Each row comes from the steps of one walk. Every step used is in the known rows, and no mark comes twice. Write the walk behind each row, first mark first.
Known rows:
D -> W: [ 0.16  0.12 -0.04  0.19  0.44  0.04 -0.01 -0.03  0.14  0.00  0.03  0.11
  0.28 -0.33 -0.05 -0.01 -0.15 -0.05  0.00 -0.05  0.00 -0.12  0.00  0.08
  0.06  0.25]
X -> G: [ 0.12  0.24 -0.10  0.15  0.25 -0.06 -0.12  0.26  0.14  0.09  0.29  0.15
  0.24 -0.24  0.21  0.16 -0.08  0.02 -0.15 -0.06  0.02  0.08 -0.13 -0.04
  0.22  0.14]
C -> F -> G -> M: [-0.13  0.09 -0.05  0.11 -0.44 -0.36 -0.04 -0.27  0.11 -0.09 -0.21  0.01
  0.05 -0.10 -0.24 -0.01 -0.02 -0.11 -0.06 -0.12 -0.03 -0.07  0.10 -0.05
 -0.27  0.05]
A -> F -> G: [ 0.08  0.05 -0.01  0.07 -0.11 -0.34  0.00 -0.10  0.06 -0.08  0.10  0.10
  0.07 -0.13  0.07 -0.17 -0.19  0.02 -0.66 -0.09  0.02 -0.06  0.01  0.04
  0.05  0.08]
C -> B -> D: [-0.04  0.03 -0.14  0.17  0.03  0.16 -0.02 -0.18 -0.10  0.04  0.03  0.11
  0.11 -0.02 -0.03 -0.04 -0.24  0.02 -0.01 -0.11  0.00 -0.02 -0.01 -0.06
 -0.15  0.09]
D -> F: [ 0.05  0.06 -0.05  0.03  0.27 -0.09  0.00  0.00 -0.01 -0.03  0.24  0.14
 -0.01 -0.18  0.16 -0.13 -0.31 -0.08 -0.17 -0.16 -0.02 -0.05 -0.05  0.23
 -0.03  0.12]
B -> F -> X: [ 0.03 -0.03 -0.17  0.27  0.04 -0.13 -0.11  0.40 -0.09  0.09  0.07 -0.08
  0.16 -0.06  0.09  0.01 -0.21 -0.09 -0.39 -0.19  0.08 -0.05  0.07 -0.03
 -0.24  0.00]
M -> F -> G: [-0.12  0.24 -0.04  0.14 -0.20 -0.03 -0.04  0.23  0.02  0.05  0.11  0.13
  0.33 -0.14 -0.05  0.03 -0.40 -0.21 -0.36 -0.02 -0.13 -0.01  0.04 -0.04
 -0.19  0.18]
X -> K: [ 0.06  0.29  0.04  0.28  0.37 -0.05  0.02  0.42 -0.11  0.05  0.15  0.14
  0.07  0.25  0.15  0.25  0.01 -0.13  0.03 -0.10  0.04  0.11  0.05  0.02
  0.12  0.12]
G -> M -> F: [-0.17  0.10 -0.13  0.23 -0.49  0.02  0.03  0.27 -0.01  0.01 -0.12  0.06
  0.04  0.11 -0.36  0.08 -0.25 -0.26  0.22  0.08 -0.08 -0.03  0.08 -0.05
  0.01 -0.03]
K -> F -> G: [ 0.00  0.02 -0.06  0.18  0.12 -0.22 -0.11 -0.44 -0.03  0.06  0.18  0.24
 -0.17 -0.30  0.13 -0.21 -0.11 -0.08 -0.37 -0.17  0.07  0.02 -0.04  0.18
 -0.22  0.05]
C -> B -> D -> F: [-0.02  0.01 -0.10  0.10  0.04  0.14 -0.01 -0.28 -0.15  0.04  0.10  0.11
  0.06 -0.09  0.04 -0.12 -0.30  0.04 -0.07 -0.14 -0.03 -0.02 -0.03  0.04
 -0.16  0.12]
F -> X -> K: [ 0.13  0.11 -0.06  0.35  0.04 -0.09 -0.06  0.51 -0.21  0.06  0.15  0.03
  0.12  0.17  0.28  0.12  0.11 -0.13 -0.06 -0.22 -0.06  0.10  0.04  0.09
  0.01  0.18]
C -> A -> K -> F -> G -> M: [-0.11  0.06  0.03  0.16 -0.21 -0.19 -0.05 -0.07 -0.29 -0.10 -0.25  0.12
 -0.10 -0.29 -0.01 -0.09  0.16 -0.15 -0.27 -0.01  0.13 -0.08  0.07 -0.03
  0.07  0.22]
C -> A -> K -> X -> G -> M: [-0.22  0.10  0.01  0.18  0.01 -0.08 -0.04  0.15 -0.23 -0.08 -0.14  0.09
  0.00 -0.30 -0.01  0.10  0.17 -0.12 -0.15  0.14  0.12 -0.09  0.03 -0.12
  0.24  0.25]
G -> M -> F -> X: [-0.14  0.04 -0.15  0.28 -0.62  0.01  0.00  0.36 -0.08  0.03 -0.11  0.02
  0.06  0.13 -0.27  0.05 -0.17 -0.26  0.19  0.02 -0.12 -0.02  0.09 -0.02
 -0.03  0.02]
C -> B -> D -> W -> F -> X: [ 0.03  0.01 -0.11  0.20  0.07  0.24 -0.05 -0.29 -0.22  0.10  0.02  0.03
  0.18 -0.08  0.05 -0.08 -0.28  0.02  0.03 -0.13 -0.05 -0.04  0.00  0.00
 -0.21  0.21]
X -> G -> M -> F: [ 0.00  0.23 -0.11  0.20 -0.25 -0.01 -0.07  0.29  0.09  0.12  0.15  0.10
  0.22 -0.11 -0.05  0.21 -0.13 -0.08  0.06  0.06 -0.05  0.09 -0.07 -0.09
  0.22  0.09]
C -> F -> G: [-0.10  0.13 -0.05  0.06 -0.17 -0.37 -0.07 -0.23  0.12 -0.07 -0.09  0.04
  0.16 -0.19 -0.10  0.00 -0.08 -0.10 -0.21 -0.20 -0.03 -0.06  0.06 -0.05
 -0.30  0.13]
K -> F -> X -> G: [ 0.05 -0.03 -0.14  0.19  0.12 -0.19 -0.19 -0.09 -0.11  0.17  0.32  0.13
 -0.02 -0.30  0.32 -0.09  0.00 -0.08 -0.19 -0.28  0.04  0.09 -0.12  0.15
 -0.06  0.14]
D -> W -> F -> X -> G: [ 0.18  0.12 -0.05  0.21  0.37  0.13 -0.09 -0.04 -0.10  0.12  0.15  0.01
  0.27 -0.26  0.23 -0.01 -0.26 -0.09  0.02 -0.10 -0.06 -0.07 -0.02  0.11
 -0.02  0.30]
K -> X: [-0.31  0.03 -0.13  0.23  0.54 -0.03 -0.04 -0.03  0.03  0.00  0.27  0.16
 -0.07 -0.19  0.00  0.09 -0.15 -0.12 -0.07  0.13  0.05 -0.09 -0.04  0.06
 -0.03  0.06]
D -> F -> X -> K: [ 0.13  0.05  0.00  0.15  0.14 -0.11 -0.02  0.21 -0.21  0.04  0.29  0.06
  0.03 -0.02  0.36 -0.06 -0.11 -0.08 -0.19 -0.25 -0.08  0.05 -0.02  0.28
 -0.03  0.21]
F -> G -> M: [ 0.08  0.08 -0.05  0.33 -0.44 -0.14  0.00 -0.14  0.06 -0.08 -0.10  0.16
 -0.11 -0.05 -0.14 -0.11 -0.03 -0.05 -0.25  0.06 -0.03 -0.04  0.08  0.09
 -0.10 -0.05]
B -> D -> F: [-0.02 -0.05 -0.16  0.14  0.61  0.09 -0.02 -0.20 -0.14  0.01  0.31  0.00
 -0.02 -0.24  0.01 -0.23 -0.17 -0.02 -0.51 -0.20  0.13 -0.11 -0.01  0.24
 -0.16  0.06]
A -> K -> F -> X: [ 0.10  0.15  0.00  0.13  0.14 -0.28 -0.09 -0.04 -0.11 -0.07  0.08  0.11
 -0.04 -0.17  0.12 -0.14  0.08 -0.13 -0.22 -0.05  0.06  0.07  0.02  0.09
  0.06  0.18]
C -> A: [-0.16  0.02 -0.08  0.15  0.05 -0.03 -0.05  0.30 -0.20 -0.03 -0.16  0.10
  0.07 -0.22  0.05  0.05 -0.06 -0.17 -0.14 -0.15  0.10 -0.15  0.01 -0.08
  0.05  0.21]
G -> X: [-0.03 -0.11 -0.10  0.25  0.05  0.08 -0.14  0.32  0.01  0.03  0.09  0.19
 -0.25  0.21 -0.13  0.18 -0.17 -0.04 -0.19 -0.05  0.03 -0.03  0.07  0.05
  0.09  0.01]
A -> C -> B -> D -> F -> X: [ 0.05 -0.01  0.02  0.04 -0.16  0.00 -0.08 -0.06 -0.09 -0.15  0.14  0.06
  0.13  0.11 -0.03 -0.27 -0.16 -0.03 -0.23 -0.19  0.01  0.02 -0.04  0.16
 -0.07  0.23]

Which walk is each row?
[-0.12  0.19  0.02  0.21 -0.26  0.05 -0.07  0.35 -0.08  0.11  0.13  0.16
  0.18  0.10 -0.06  0.19 -0.33 -0.17 -0.39  0.00 -0.11  0.05  0.11 -0.03
 -0.12  0.18] : M -> F -> G -> X -> K
[-0.29  0.14  0.01  0.15 -0.06 -0.05 -0.04  0.22 -0.25 -0.04 -0.13  0.08
  0.10 -0.30 -0.04  0.14  0.08 -0.17 -0.16  0.16  0.08 -0.08  0.04 -0.15
  0.20  0.29] : C -> A -> K -> X -> G -> M -> F
[ 0.07 -0.05 -0.10  0.08 -0.11 -0.31 -0.04  0.21 -0.06 -0.03  0.13 -0.01
  0.13 -0.04  0.15 -0.12 -0.13 -0.05 -0.43 -0.21 -0.02 -0.04 -0.01  0.03
  0.10  0.13] : A -> F -> X
[-0.02  0.10  0.06  0.02 -0.17 -0.32 -0.10  0.21  0.01 -0.19  0.04 -0.03
  0.22  0.21 -0.08 -0.06  0.05 -0.18 -0.12 -0.27  0.03  0.04  0.03  0.07
 -0.06  0.26] : A -> C -> F -> X -> K
[ 0.16  0.04 -0.17  0.32 -0.32 -0.08 -0.13  0.36 -0.04  0.08  0.12  0.02
  0.13 -0.07  0.18  0.06  0.11 -0.04 -0.03 -0.13 -0.07  0.07 -0.05  0.05
  0.12  0.12] : F -> X -> G -> M
[ 0.00  0.20  0.04  0.25  0.42 -0.12 -0.02  0.10 -0.19  0.12  0.24  0.18
 -0.07  0.12  0.22  0.15  0.03 -0.13 -0.01 -0.18  0.10  0.14  0.01  0.10
  0.03  0.11] : X -> K -> F
[-0.03  0.07 -0.14  0.21  0.14  0.06 -0.11  0.19 -0.29  0.08  0.13 -0.02
 -0.03  0.14  0.30 -0.05 -0.42 -0.26  0.01 -0.17 -0.06 -0.03  0.01  0.10
 -0.20  0.08] : W -> F -> X
[ 0.04 -0.06 -0.15  0.23 -0.07 -0.18 -0.17 -0.13 -0.12  0.15  0.24  0.11
 -0.11 -0.24  0.21 -0.09  0.04 -0.09 -0.10 -0.23  0.03  0.09 -0.10  0.15
 -0.04  0.09] : K -> F -> X -> G -> M
[ 0.10  0.17 -0.12  0.23 -0.14 -0.05 -0.07  0.19  0.12  0.07  0.13  0.12
  0.08 -0.12  0.00  0.16  0.00  0.00  0.06  0.04  0.01  0.07 -0.08 -0.03
  0.26  0.03] : X -> G -> M
[-0.04  0.04  0.00 -0.02 -0.22 -0.32 -0.13  0.15  0.06 -0.21  0.01 -0.03
  0.22  0.11 -0.13 -0.13 -0.02 -0.17 -0.14 -0.27  0.02 -0.01  0.01  0.07
 -0.10  0.24] : A -> C -> F -> X
[ 0.18  0.08 -0.16  0.27 -0.04 -0.10 -0.16  0.40 -0.03  0.10  0.24  0.04
  0.24 -0.17  0.32  0.06  0.05 -0.03 -0.18 -0.20 -0.07  0.08 -0.09  0.05
  0.09  0.20] : F -> X -> G
[-0.07  0.20 -0.13  0.15 -0.20  0.01 -0.12  0.56 -0.06  0.16  0.23  0.03
  0.47 -0.13  0.14  0.14 -0.29 -0.21 -0.17 -0.12 -0.16  0.07 -0.04 -0.08
 -0.03  0.28] : M -> F -> X -> G
[ 0.02  0.06  0.02  0.24 -0.38  0.03 -0.05  0.02 -0.12  0.11 -0.06  0.14
  0.04  0.17  0.05  0.15 -0.29  0.08 -0.17 -0.03 -0.03  0.07  0.09 -0.14
 -0.21  0.05] : C -> B -> F -> G -> X -> K
[-0.02  0.06 -0.04  0.24  0.06  0.10 -0.12 -0.07 -0.20  0.05  0.11  0.12
 -0.24  0.18  0.15 -0.01 -0.47 -0.15 -0.27 -0.04 -0.02 -0.04  0.08  0.11
 -0.22  0.01] : W -> F -> G -> X
[-0.12  0.10 -0.10  0.32 -0.59  0.00  0.02  0.42 -0.15  0.06 -0.08  0.01
  0.07  0.24 -0.22  0.13 -0.10 -0.26  0.22  0.02 -0.12  0.04  0.11 -0.02
  0.01  0.04] : G -> M -> F -> X -> K
[-0.01  0.11  0.02  0.27  0.10  0.10 -0.10 -0.02 -0.26  0.08  0.13  0.12
 -0.24  0.28  0.20  0.06 -0.39 -0.14 -0.25 -0.04 -0.01  0.01  0.10  0.10
 -0.18  0.03] : W -> F -> G -> X -> K
[ 0.12  0.06  0.05  0.36 -0.13 -0.04 -0.09  0.08 -0.05  0.02  0.09  0.22
 -0.18  0.17  0.04  0.12  0.00  0.04 -0.51 -0.02  0.00  0.05  0.12  0.11
 -0.04  0.06] : F -> G -> X -> K
[-0.03 -0.06  0.00  0.30  0.17  0.05 -0.13  0.24 -0.17  0.14  0.20  0.22
 -0.35  0.34  0.02  0.27 -0.02 -0.05 -0.15 -0.11  0.08  0.10  0.09  0.11
  0.09  0.05] : G -> X -> K -> F
[-0.14  0.14 -0.14  0.16 -0.20  0.01 -0.08  0.53 -0.10  0.10  0.13  0.02
  0.38 -0.04  0.04  0.08 -0.35 -0.28 -0.12 -0.13 -0.16  0.01  0.02 -0.04
 -0.13  0.23] : M -> F -> X
[ 0.04  0.18  0.07  0.32  0.08 -0.15 -0.01 -0.08 -0.19  0.10  0.15  0.19
 -0.16  0.13  0.14  0.08  0.11 -0.10 -0.10 -0.11  0.07  0.15  0.06  0.13
 -0.03  0.05] : X -> K -> F -> G -> M
[ 0.06  0.21  0.08  0.28  0.28 -0.16 -0.03 -0.05 -0.19  0.11  0.22  0.20
 -0.08  0.07  0.24  0.09  0.07 -0.09 -0.20 -0.16  0.08  0.15  0.03  0.13
 -0.04  0.11] : X -> K -> F -> G
[-0.16 -0.04 -0.05  0.04 -0.05 -0.17 -0.01  0.23 -0.23 -0.06 -0.14  0.05
  0.09 -0.22  0.06 -0.03 -0.09 -0.12 -0.36 -0.18  0.11 -0.16  0.01 -0.10
  0.15  0.22] : C -> A -> F
[ 0.13  0.08  0.02  0.23  0.30  0.16 -0.07 -0.23 -0.05  0.07  0.05  0.09
  0.06 -0.16  0.06 -0.04 -0.33 -0.06 -0.15 -0.02 -0.03 -0.11  0.06  0.14
 -0.11  0.22] : D -> W -> F -> G -> X
[ 0.13  0.15 -0.01  0.16 -0.04 -0.27 -0.10 -0.05 -0.09 -0.04  0.08  0.10
 -0.06 -0.17  0.08 -0.09  0.17 -0.09 -0.15  0.02  0.05  0.10  0.01  0.07
  0.15  0.15] : A -> K -> F -> X -> G -> M
[-0.22  0.10 -0.11  0.22  0.56 -0.02 -0.10 -0.02  0.08  0.09  0.42  0.16
  0.06 -0.31  0.14  0.18 -0.08 -0.02 -0.13  0.16  0.05  0.00 -0.13  0.01
  0.12  0.12] : K -> X -> G
[ 0.01  0.09 -0.04  0.18 -0.36 -0.03 -0.04 -0.08 -0.03  0.07 -0.07  0.13
  0.15 -0.03  0.04  0.02 -0.36  0.05 -0.15 -0.05 -0.04  0.01  0.04 -0.15
 -0.27  0.04] : C -> B -> F -> G
[-0.05  0.08  0.06  0.02 -0.41 -0.34 -0.08 -0.10  0.13 -0.26 -0.08  0.03
  0.11  0.10 -0.29 -0.17 -0.01 -0.14 -0.20 -0.13  0.04 -0.02  0.05  0.07
 -0.11  0.15] : A -> C -> F -> G -> M
[ 0.09  0.14  0.06  0.15  0.08 -0.25 -0.11 -0.23 -0.05 -0.08  0.07  0.20
 -0.19 -0.14  0.02 -0.11  0.05 -0.05 -0.44  0.05  0.09  0.06  0.07  0.10
  0.05  0.12] : A -> K -> F -> G -> X
[ 0.00  0.09  0.01 -0.02 -0.20 -0.32 -0.15  0.15  0.09 -0.17  0.08 -0.03
  0.28  0.04 -0.06 -0.09  0.02 -0.13 -0.17 -0.26  0.02  0.03 -0.03  0.05
 -0.03  0.27] : A -> C -> F -> X -> G
[ 0.14  0.19  0.00  0.12  0.15 -0.27 -0.12 -0.04 -0.08 -0.03  0.16  0.11
  0.02 -0.23  0.19 -0.09  0.12 -0.08 -0.25 -0.04  0.07  0.11 -0.02  0.07
  0.13  0.21] : A -> K -> F -> X -> G
